Each row was made from one path, in order. Every step used is in the known rows, and no mark comes twice. Write each row's path.
Known rows:
giti/kuduve: [ 29   7  12  21  13  -3 -35 -27 -26  12   1 -16 -23  -7 -14 -11  -5  14
  23   2  23 -12 -31  25  18 -44  -6 -32 -10   4 -14  13]
zusi/gesuz/giti/kuduve: [ 26   6   7  15   7  15 -41 -22  14   5 -10 -11 -20 -27 -16  -4   4  -8
  17   7  37  -5 -28  25  17 -47   2 -25  -2  -1 -15   0]
mozus/giti: [ 58   4 -15  15  -3   1 -19 -19 -25   4   4 -19 -29 -11 -20  -3   0  -1
  29  -8  38 -12 -27  11  12 -38 -13 -34 -18  15 -27  16]
nivo/kogas/gesuz/zusi/zezu: [  9 -44  -6  -4  -8  17 -17  -8  30 -29   4  -5 -29 -19 -20 -15   7 -22
   9 -24  28  22 -19   4   8 -35  -6 -31  -8  44 -27   6]
zezu/zusi/gesuz: [ 28   4   9  -4  -7  21  -9 -25  18  24   6 -12 -30 -23 -28  -6  15 -21
   2 -24  17 -13 -24  -1  17 -25  -5 -14 -17  28 -10   7]
zezu/nivo/kogas/gesuz/giti/mozus: [ 28  -9   6  34   7   8 -43 -17  15 -24  -6  -9 -25 -24 -48  -2   2 -41
  24 -20  45  -9 -25 -15  12 -27  -8 -33  -4  -4 -18 -10]
gesuz/giti: [ 26   4   7  14   2  11  -4 -21 -27   8  -6 -16 -34 -30 -19   1   8   2
  30  -7  33  -1 -32  11   3 -45 -12 -25  -6   1 -11  -3]
gesuz/kogas/nivo/zezu/zusi/kuduve: [ 26  21   4  47  -2  36 -25 -30   0  28  16   3 -29 -43 -56   6   3 -25
  18 -19  16 -17 -25   3   2 -27  -9 -41 -18  50 -14   5]
gesuz/giti/zezu/zusi: [ 25  17  14  20  -5  11  -3 -23  -6  33   1 -17 -32 -46 -35   3  23 -22
  35  -2  31  11 -25  -5   0  -6 -12 -17 -19  -5  -9   0]
giti/gesuz/kogas: [ 25   4  12  -1 -12   1 -18 -14  14   1  13 -18 -26 -12 -14  -3  -1  -7
  11 -12  25 -14 -26  15 -39 -26   1 -20  -6  44 -18  10]
kogas/gesuz: [ 24  -2   6  -8  -3  -4   0 -14 -14   4   6 -17 -41 -21 -17 -11   7  -1
   4 -12  32 -19 -27   8  31 -37  -1 -29 -18  19 -15   9]
zusi/gesuz/kogas/nivo/zezu/giti: [ 16 -11   0  23  -6  31 -24 -23  51  14  20  -8 -25 -48 -40  14   9 -44
  10  -1  37 -31 -24  -8  13 -36  -3  -9   2  46 -15  17]
kogas/gesuz/giti: [ 25  -1   6  -2  -5   4   0 -17 -15   1  -3 -16 -39 -34 -23  -1  13 -12
  12  -3  44  -6 -27  11  22 -44  -4 -27 -14   6 -12  -3]
zezu/nivo/kogas/gesuz: [ 29 -13   1  12   7  -6 -23 -16   4 -25  10 -16 -31 -12 -40  -9  20 -28
   8 -21  29 -14 -28   2  12 -38 -11 -37  -8  17 -18   9]
zusi/gesuz/giti: [ 24   0   3   1  -3  20 -11 -16  16   0  -8 -13 -34 -35 -13  -1  11 -10
  14 -11  37  -6 -28  11  10 -44  -3 -18  -2   9 -15  -6]
kogas/nivo/zezu: [ 15  -6   2  37   5   9  -4 -16   4  21  12 -13 -34 -34 -30  -2   4  -4
  19   0  23 -34 -28   7  26 -40 -18 -35  -4  19 -18   8]
gesuz/kogas/nivo: [ 26  15   1  27   0  16  -2 -18 -22  10  23 -19 -36 -15 -38   3  -5 -17
  19 -10  20 -20 -22   5   4 -40  -6 -29  -5  43 -16   6]
kogas/gesuz/zusi/zezu/giti/mozus: [  9 -23  11   7  -6  23 -30 -22  28  -1   3   5 -25 -33 -31   0   4 -39
  14 -23  42  16 -16 -30  36 -19   6  -9 -18  29 -11   8]
giti/zezu/nivo/kogas/gesuz: [ 22  -5   5  18   2 -16 -24  -4  23 -23  13 -18 -35 -26 -34 -12  27 -32
  15  -9  35  -7 -26  -3  10 -13  -7 -38  -7   4 -23  13]
nivo/kogas/gesuz/giti/zezu/zusi: [ 24  -4   6  14  -8   6 -16 -19  22  10   1 -18 -32 -42 -45  -3  24 -39
  25  -3  41  10 -24  -5   1  -5  -9 -20 -20   2 -20   3]
kogas/nivo/zezu/giti/gesuz/zusi: [  8   4   6  38  -7  13 -25 -22  41  21  24  -9 -21 -38 -52  11  28 -45
   2   4  31 -26 -18   1 -11 -27 -22  -9  -1  44 -19  25]
nivo/zezu: [ 17 -21   9   8   2   5  -7 -18   5   9   0 -12 -31 -35  -7  -8   0  12
  25  -7  23 -23 -33  12  14 -37 -17 -32  -4  15 -16   9]
giti/zezu/zusi: [ 24  16  17  14  -5   2  -4 -21  -4  33  11 -18 -35 -33 -27  -7  18 -13
  26 -10  20  -1 -25  -6  10   0 -11 -19 -22   8 -10  12]
zusi/kuduve: [ 29  28   5  25   7  10 -28 -19 -33   4  -4   0 -42 -21  -9  -9   6  25
  20 -27  25  -2 -38  17   8 -42  -5 -40 -16  13 -15   6]
mozus/giti/gesuz/kogas: [ 57   6 -10   7 -18   0 -34 -15  12  -3  14 -19 -19  -7 -25   2  -4 -20
  18  -4  40 -13 -23  15 -38 -24  -1 -27 -13  44 -32  17]
giti/gesuz: [ 24   8  11   6  -7  -8 -17 -11  11  12   7 -16 -32 -12 -11 -11  10   4
   7 -11  27 -18 -31  16 -19 -28  -8 -21  -9  18 -18  13]
mozus/giti/gesuz/kogas/nivo/zezu: [ 47  -4 -16  37 -16   6 -32 -10  41  11  24 -13 -17 -26 -44   8  -2 -37
  16  11  42 -35 -18  15 -22 -23  -8 -37  -7  50 -38  19]
zusi/zezu/nivo: [ 22 -19   6  16   7   6 -10 -14   0  -7   7  -3 -28 -25 -19  -5  21 -14
  24 -27  23  13 -29  -4  11 -36  -5 -38  -9   9  -8   5]
kogas/nivo/zezu/zusi/kuduve: [ 25  25   4  55   5  26 -24 -27  -3  39  11   6 -34 -41 -51   1  15 -13
  15 -18  19 -20 -29   3  22 -28 -17 -42 -23  25 -14   8]
zusi/gesuz/giti/mozus: [ 22   2   7  15   0  26 -32 -17  28   4 -14  -4 -30 -33 -14  -3 -11 -13
  22 -19  40 -14 -27  -8  19 -25   1 -16  -3   2 -14 -15]

Which path is each row?
[ 20  -1   7  39   0  18  -1 -28   5  43  17 -12 -29 -37 -53   2  13 -27
  16  -7  16 -30 -23  -2  25 -26 -23 -28 -15  27 -13  11]
kogas/nivo/zezu/zusi
[ 16 -18  12  26   4  20 -39 -25  14  16  -4   5 -24 -28 -12  -1  -2 -11
  38 -25  41  13 -31 -31  22 -20   1  -7 -15  -1  -7   9]
zusi/zezu/giti/mozus
[ 25  -4   4 -14  -7  21 -12 -15  22  -9   8 -13 -31 -22  -9  -4  -7 -10
   9 -19  24 -14 -24   9   0 -37   5 -20  -1  46 -16   3]
zusi/gesuz/kogas
[ 25   1   3  39   8   1 -28 -11  11 -20   1 -17 -28 -35 -34   0  26 -29
  43  -5  36  11 -30  -1 -17 -21 -17 -31   4 -13 -18   1]
gesuz/giti/zezu/nivo/kogas
[ 56  20 -18  35 -16   3 -30 -12  12  11  29 -19 -21  -6 -48   8   1 -36
  12   3  41 -25 -17  12 -27 -25  -3 -31 -13  50 -35  19]
mozus/giti/gesuz/kogas/nivo
[ 24 -18  -2   2   0  -4 -18 -15   4 -15   3 -18 -37 -11 -19 -15   4  -4
  10 -16  32 -13 -31  11  12 -38  -9 -28 -11  20 -25  10]
nivo/kogas/gesuz
[  8 -28   2 -13 -10  14   2  -9  13 -12   8  -3 -34 -29 -18 -11  12 -18
   3 -19  26  17 -17   3  26 -35   2 -32 -15  44 -17   4]
kogas/gesuz/zusi/zezu
[ 61  43 -10  39  -7  10 -41 -20 -14  25   4  -4 -33 -32 -35  -2  18 -15
  33 -13  39  10 -27   2   7  -2  -7 -40 -36   9 -26  17]
mozus/giti/zezu/zusi/kuduve
[  8 -17   7   2 -13  10 -15  -7  36  -4   9  -4 -25 -19 -10 -10  15 -13
   7 -19  22  18 -20  11 -23 -23  -3 -22  -6  43 -21   8]
giti/gesuz/zusi/zezu
[ 21 -14  17  27  14   4 -49 -35   6  21  -2 -10 -13 -34 -20   1   7  -3
  31  15  36 -16 -34  10  22 -42 -13 -18  -6  -2 -10  27]
nivo/zezu/giti/kuduve
[ 16  -4   3  13  -2  -4 -20  -5  24 -34  17 -16 -31 -26 -45  -8  28 -47
   9 -11  26   1 -14  -2   5 -14 -13 -35  -2  30 -24  11]
giti/zezu/nivo/kogas/gesuz/zusi
[ 31  -8   2  27  13   0 -27 -20  -7 -21   6 -17 -27  -7 -33  -7  15 -15
  26 -25  20  -9 -31   3  -9 -41 -21 -34  -1  11 -17   9]
zezu/nivo/kogas
[ 18 -18  12  14   4   9 -18 -30   6  18   1 -10 -27 -43 -18   5  14  -3
  28  -4  34 -15 -35  -4  14 -38 -18 -11  -7   9  -9  21]
nivo/zezu/giti
[ 27   7  12  18  -5  34 -29 -30  29  26 -10  -4 -24 -36 -37   2  -2 -34
  19 -24  33 -10 -22 -18  17 -13  -3  -9 -14   8  -7 -13]
zezu/zusi/gesuz/giti/mozus
[ 54  14 -10   9 -16  11 -25 -15  36  24  10 -16 -26 -33 -33  -3  18 -39
  19  -5  39  -6 -18  -5  17   2  -2 -22 -26  17 -27  17]
mozus/giti/zezu/zusi/gesuz
[ 16  -5   6  29 -10   8 -18 -10  42  14  23 -13 -25 -30 -34   2   1 -24
   9   3  25 -35 -22  13 -24 -25  -7 -30   1  49 -24  12]
giti/gesuz/kogas/nivo/zezu
[ 61   8  -9  28   6  -5 -49 -26 -26   8   2 -17 -15  -2 -24  -6  -7   0
  32  10  39 -11 -26  25  20 -41  -7 -40 -17   5 -28  21]
mozus/giti/kuduve
[ 28  42  14  31  -1  11 -27 -22 -13  28   3  -2 -40 -38 -26  -7  21   0
  24 -20  22  10 -31   1   7  -3  -5 -33 -29   8 -12   8]
giti/zezu/zusi/kuduve
[ 13 -23   4  -4  -5  11  -2 -10  13 -24  14  -2 -28 -31 -36  -4  28 -42
  -1 -24  23  17 -15  -3  25 -36  -1 -39 -12  38 -12   4]
kogas/gesuz/zusi/zezu/nivo
[ 57   1 -16  41   3 -10 -42  -8  11 -21  10 -20 -23 -14 -38  -4  19 -32
  42  -5  41  -2 -26  -1  -7 -13 -18 -42  -8   0 -36  20]
mozus/giti/zezu/nivo/kogas
[ 19  -4   0  33  -5  35  -7 -24  44  35   7  -6 -25 -56 -54  10  21 -49
   9  -2  30 -25 -19  -1  23 -30 -15 -22  -8  20 -13  -3]
kogas/nivo/zezu/zusi/gesuz/giti
[ 17  10  11   3 -10   2 -14 -14  12  -1  11 -15 -28 -13 -22  -7  12 -11
   1 -13  17 -10 -20  17 -25 -27 -13 -19  -3  44 -19  11]
giti/gesuz/zusi
[ 22   8  -4  15   1  16 -38 -16  -4 -30   0  -2 -38 -17 -29 -13   7  -7
   2 -29  27   5 -26  18   4 -41  -9 -40 -12  45 -28   5]
nivo/kogas/gesuz/zusi/kuduve
[ 23 -14   4  23   2  11 -38 -19  15 -12 -12 -10 -31 -22 -30  -7 -14 -16
  28 -15  48  -8 -29  -8  12 -26  -5 -24  -7   1 -23  -9]
nivo/kogas/gesuz/giti/mozus
[ 17  -9   2  30  -1  19  -5 -18   8  10  19 -15 -30 -34 -34   4 -10 -15
  22  -2  21 -30 -24   6   7 -39 -11 -35   0  44 -18   8]
gesuz/kogas/nivo/zezu
[ 25   7  13  29   4  17 -25 -23 -14  10 -12  -8 -32 -26 -19   0 -13  -1
  38 -15  37  -7 -30  -7  11 -28  -8 -21  -7  -6 -10 -12]
gesuz/giti/mozus
[ 14 -21  10   4   2  12 -40 -27  14   0   7  -2 -16 -28 -32  -1  18 -34
   8   2  38  24 -18   3  33 -39   7 -16 -17  27 -12  21]
kogas/gesuz/zusi/zezu/giti/kuduve
[ 14   0   9  58   8  18 -35 -29  19  33   9  -4 -27 -38 -43   8  -3 -24
  30  -5  39 -36 -28 -26  34 -23 -16 -12  -7   5 -13  13]
kogas/nivo/zezu/giti/mozus
[ 26  11  14  11  -5  -5 -30 -24  12  20   9 -14 -28 -19 -21   3  25 -12
  10  -7  38 -11 -32   1 -20 -28  -9  -1 -12  14 -11  24]
zezu/giti/gesuz
[ 30  12  16  25  15  -1 -46 -37 -24  20   3 -15 -18 -15 -25   1   9  -2
  27   5  35  -6 -33   9  18 -45  -7 -12 -13  -2  -8  25]
zezu/giti/kuduve
[ 11 -40  -4   2  -6  19 -27 -20  32 -21   7  -4 -24 -26 -31  -1  21 -37
  13 -20  39  27 -22  -9   8 -36  -7 -12 -11  39 -21  18]
nivo/kogas/gesuz/zusi/zezu/giti
[ 10 -22   3   1  -3  21  -3 -14   2  -7   5  -4 -29 -24 -11  -9   6  -6
  20 -23  17  24 -21   5   8 -37  -8 -29  -6  37 -15   4]
gesuz/zusi/zezu
[ 18 -17  15   5 -11   7 -33 -24  45  10  12  -9 -16 -40 -22  10   9 -22
  18   0  38 -18 -31   2 -35 -24  -7  -6  -3  39 -14  23]
nivo/zezu/giti/gesuz/kogas
[ 25   1   5  33  10  -8 -28  -8  12 -17  10 -18 -31 -22 -27  -9  22 -19
  34 -13  25  -2 -30  -3 -10 -15 -16 -35   1  -1 -21  12]
giti/zezu/nivo/kogas
[ 20   1  10  56  17   6 -45 -34   5  33  13  -9 -16 -33 -45   6  10 -20
  24  20  36 -28 -29   5  33 -43 -15 -20  -6   3 -13  27]
kogas/nivo/zezu/giti/kuduve
[ 23  14  11  16  -1  -7  -5  -6   5  -7   7 -15 -37 -50 -38   2  35 -39
  18   4  46   0 -24  -2  20 -19  -1 -35 -11  -9 -10   0]
kogas/gesuz/giti/zezu/nivo
[ 24  20   4  27 -10   4 -15 -11  13  14  27 -15 -30 -11 -38   2   4 -23
   5  -5  26 -25 -21  11 -28 -28  -2 -23  -4  48 -22  10]
giti/gesuz/kogas/nivo
[ 20   0  10  30 -15  17 -15 -22  43  36  28 -12 -18 -33 -57   7   8 -45
   7  -3  18 -33 -19   3 -25 -12 -11 -23 -11  57 -17  13]
giti/gesuz/kogas/nivo/zezu/zusi
